In the rows, 128 means zero.
Known rows, with every step that occurs
v w t h c z: [136 134 154 128 158 123 127 141  75  71 213 117 124 164 145 107 145 127
 113 124 113 142 102 145  94 161 194 160 128]
c z h: [155 120 156 114 141 120 133 146 120 108 115 125 114  92 101  98 131 119
 131 117 134 124 128 148 134 130 132 150 177]
v w t p: [134 122 128 148 150  96 138 116 100 156 144 120 158 156 150 123 132 159
  90 126 132 142 103  96 112 134 205 155 106]
x h c: [133 165 158 122 145 133 129 134 129 103 181 121 120 147 134 102 131 108
 124 146 131 142 122 134 154 117 118 135 125]
v w r: [143 106 151 134 126 122 138 126  99 126 166 127 108 141 123 107 130 158
  89 115 143 131 104 110 134 138 166 157 132]
v w: [141 123 130 128 134 122 127 130  99 145 133 133 126 141 129 116 132 141
 108 126 124 124 105 137 119 128 175 136 124]
v w t: [131 118 146 144 135 109 121 129  92  96 164 131 134 152 127 133 130 137
 103 116 139 136 113 103 114 133 186 145 125]
h x t p: [125 138  94 155 172 117 169 116 123 217 107 114 170 122 130 138 130 139
  92 131 136 132 130 105 137 121 123 135  95]
h z: [113 133 117 140 144 111 137 125 139 125 105 135 139 124 150 113 133 124
 107 139 120 115 129 115 144 130 101 124 145]
v w p t h x: [154 167  53 141 163  85 142 124 104  66 147 120 184 137 169 101 133 104
 101 139 127 113 103 119 107 130 186 152  56]
r v w: [124 125 153 125 128 145 123 128 134 138 109 136 152 127 115 122 130 124
 102 129 121 127  77 140 130 132 176 144 140]
h x: [124 141 100 137 142 109 136 134 127 124 121 126 165 122 125 133 136 116
 119 125 120 124 135 120 128 107 139 134 114]
r w p: [114 138 111 129 145 114 129 140 127  70 148 137 111 126 155 113 107 147
 136 125 146 129  99 137 131 135 124 108 101]
z h: [151 131 135 119 140 123 137 123 149  96 120 124 116 107 115 104 131 133
 126 125 134 128 149 129 141 121 137 142 155]
w r: [130 112 151 135 119 126 138 123 126 113 166 122 111 129 126 122 127 147
 113 116 147 136 127 101 143 137 119 152 136]
z c h: [152 122  76 150 112 153 120 138 138 161 134 123 161 127 133 117 133 127
 127 128 122 156 111 157 109 119 118 110 168]
r v w p: [142 134 138 134 140 130 130 139 132 125 103 137 157 131 130 123 113 109
 111 132 134 126  71 137 124 145 165 131 125]
z c: [129 119  96 140 120 149 125 122 144 135 141 119 145 122 151 123 130 130
 131 121 131 141 116 158 106 129 128 128 130]
c h x t w: [141 160  77 144 172 150 145 161 123 212 112 134 151 127 112 143 129 152
  99 119 141 146 153 118 156  88 114 103 146]
h z c: [114 122  92 152 139 133 132 115 154 135 118 127 153 117 174 109 134 129
 111 132 124 127 115 144 119 131  99 127 150]
t p: [130 129 113 135 142 113 144 110 132 185 107 118 157 132 152 119 131 146
 114 139 122 134 116 122 127 132 147 136 110]
p t w v: [125 163  60 126 141 114  99 121 153 112  90 131 137 127 177 137 122  97
 112 144 135 127 122 110 155 116 169 148  90]
p t h z c: [113 146  48 147 146 127 134  96 154  73 142 117 170 116 207  94 146 122
 103 143 118 122 114 138 114 139 115 146 114]
h x t w v: [125 155  79 136 178 127 133 137 144 173  92 129 144 120 145 160 121 104
 100 118 150 131 151 120 159 106 143 126  91]
c z h x: [150 132 134 121 156 105 139 151 118 100 107 122 149  88 100 103 139 108
 122 114 130 122 136 138 129 108 140 154 164]
x h z: [124 148 151 130 157 108 138 136 131 113 129 136 137 117 149  89 132 112
  98 138 149 122 127 124 158 114  96 125 139]
t h c: [127 152 113 120 147 140 138 116 141  95 188 113 120 156 156 110 142 130
 134 143 102 136 136 148 121 145 138 135 112]
c z h x t: [150 130 139 134 171 124 157 148 111 145 115 122 130  85  83 118 129 109
 108 108 149 124 148 132 142 118 107 147 162]
r v w t h: [121 124 155 127 146 137 132 120 128  58 164 126 160 138 138 126 140 133
  99 115 132 139  93 129 110 151 204 151 120]
p t h c: [121 172  80 128 139 132 127 101 137  63 183 111 132 151 165 105 142 114
 126 161  99 132 121 121 130 139 141 156  95]
c z: [134 115 151 123 130 127 125 152 100 136 121 128 127 115 118 123 128 111
 130 120 130 124 107 150 119 137 123 135 150]
w p t h c z: [147 170  85 131 152 116 131 133 110  50 176 114 136 142 170 101 125  81
 137 153 114 125  95 140 115 164 127 155 101]

Rows
[125 138 123 143 148 129 135 129 145 119 140 127 158 112 174  87 134 116
  99 130 152 135 116 151 137 117  98 124 142] : x h z c
[126 138 140 126 136 136 121 149 107 128 153 122 120 139 124 115 132 108
 136 139 104 131 103 150 126 139 118 141 152] : h c z
[111 160  68 128 153 108 131 116 127  15 173 127 123 123 188  96 118 138
 127 139 141 123  96 133 125 145 140 132  67] : r w p t h
[134 136 101 150 135 120 131 146 137 158 103 139 150 129 133 108 135 123
 101 145 109 130 132 112 143 119  90 107 180] : c h z
[137 167  86 143 191 129 156 147 127 173 113 132 144 123 144 149 110 139
 111 116 164 130 150 118 148 114 109 111  95] : h x t w p
[138 154 175 117 150 131 126 158  99 116 175 122 116 133 123  94 131  95
 124 138 134 138 100 157 146 125 114 141 145] : x h c z
[146 153 106 123 161 127 131 144 137 139 110 135 121 132 166 132 109 151
 138 125 150 131 131 133 137 128 138 114 109] : t w p
[118 125  88 148 168 158 159 106 150 143 157 118 136 115 177 116 137 139
  95 124 141 129 136 156 117 154  81 119 130] : x t h z c
[125 135 147 128 153 131 128 139 103  53 210 112 127 151 146 120 141 114
 136 124 115 146 121 139 103 160 151 151 131] : w t h c z
[153 152  84 146 136  98 124 124  98  96 126 132 145 144 152 108 114 111
 107 144 140 116  87 106 123 141 163 146  93] : v w p t
[127 127 137 132 144 121 136 117 127  55 186 119 138 139 150 133 138 136
 128 112 140 140 146 119 109 148 156 137 106] : w t h
[119 164  61 134 150 103 137 113 130  57 145 114 178 121 155 116 148 107
 113 135 117 119 133 115 122 117 157 157  77] : p t h x
[145 151 133 120 195 135 156 157 117 173  96 129 124  86 107 119 128 148
 105 102 157 127 153 140 160 100 125 146 160] : c z h x t w
[128 153 122 130 165 162 154 111 130 131 192 112 102 151 138 127 134 133
 121 139 120 137 144 139 134 154 106 125 113] : x t h c
[144 144 115 128 152 102 145 127 146  94 113 122 155 101 108 109 139 122
 118 121 126 125 157 117 138  99 144 151 140] : z h x
[153 135 122 140 185 110 173 133 115 197  95 110 157  88 107 108 133 126
  95 120 141 131 137 124 142 122 125 157 144] : c z h x t p
[ 99 127 104 122 134 110 106 128 145  76 128 136 111 120 158 123 120 116
 121 130 129 128 101 142 140 129 157 120  99] : r w v
[120 143 125 140 172 142 162 131 124 164 150 124 120 119 130 142 126 173
  86 101 170 138 154  92 169 108 112 147 117] : h x t w r
[114 113 169 131 113 149 136 120 156  98 142 126 136 114 118 127 126 132
 108 117 142 138  96 104 153 141 121 158 154] : w r v
[116 125  84 138 150 137 144 110 157 110 145 119 157 117 193  98 145 139
 111 130 119 128 127 163 104 146 114 124 129] : t h z c
[121 168  82 123 143 128 116 123 134 116 110 132 136 126 162 124 126 149
 119 137 135 127 123 112 153 105 146 150 113] : p t w
[107 151 124 126 128 150 123 112 161  90 122 128 142 111 151 123 124 153
  95 125 148 137  91  89 177 119 137 179 138] : p t w r v
[143 145  82 148 131 117 131 156 125 153 116 128 178 128 105 125 138 111
 116 130 113 141 134 118 130  96 127 114 149] : c h x
[143 157  81 147 130 103 126 119 126  79 124 128 144 129 151 123 111  94
 128 147 142 122 110 100 134 140 118 138  96] : w p t
[121 141 112 147 158 131 150 129 119 156 129 125 144 117 107 148 128 118
 105 121 141 127 145 113 141 118 105 124 112] : h x t
[117 122 164 139 131 132 119 129 126  89 141 134 161 138 117 138 129 127
  99 119 138 139  83 108 123 137 190 151 139] : r v w t
[113 155  75 135 151 106 138 104 140  71 134 125 154 122 183  97 144 117
 100 152 117 111 127 109 136 139 116 151 112] : p t h z
[159 170  66 154 181 137 153 169 128 204 110 134 152 129 126 141 112 136
 109 121 155 145 146 119 149 102  99  91 129] : c h x t w p
[136 153 103 143 132 121 121 124 133  90 104 135 170 128 142 116 113  91
 104 145 131 120  56 109 135 141 165 153 111] : r v w p t
[134 131 131 126 162 152 158 117 125 140 162 119 110 127 132 131 132 141
 116 121 144 130 150 140 124 150 112 120 107] : x t h
[ 87 127 117 142 150  98 134 113 126  95 165 124 141 135 164 121 126 185
 107 123 138 149 102 104 129 130 165 137 102] : r w t p
[103 142 141 138 168 162 156 132 155 157 125 128 149 105 121 150 124 160
  82 100 164 142 123  98 179 113 115 153 135] : h x t w r v
[140 152  47 155 163 171 141 153 138 224 122 125 171 120 138 138 131 156
 101 112 143 158 139 147 136  90 110 105 150] : z c h x t w
[106 184  61 131 155 118 129 115 136   4 206 120 114 146 195  93 122 136
 132 157 115 131  94 132 133 148 133 137  70] : r w p t h c
[118 139 113 139 159 103 142 122 125  42 178 115 173 133 145 136 146 128
 118 109 137 137 153 112 105 128 169 143  93] : w t h x
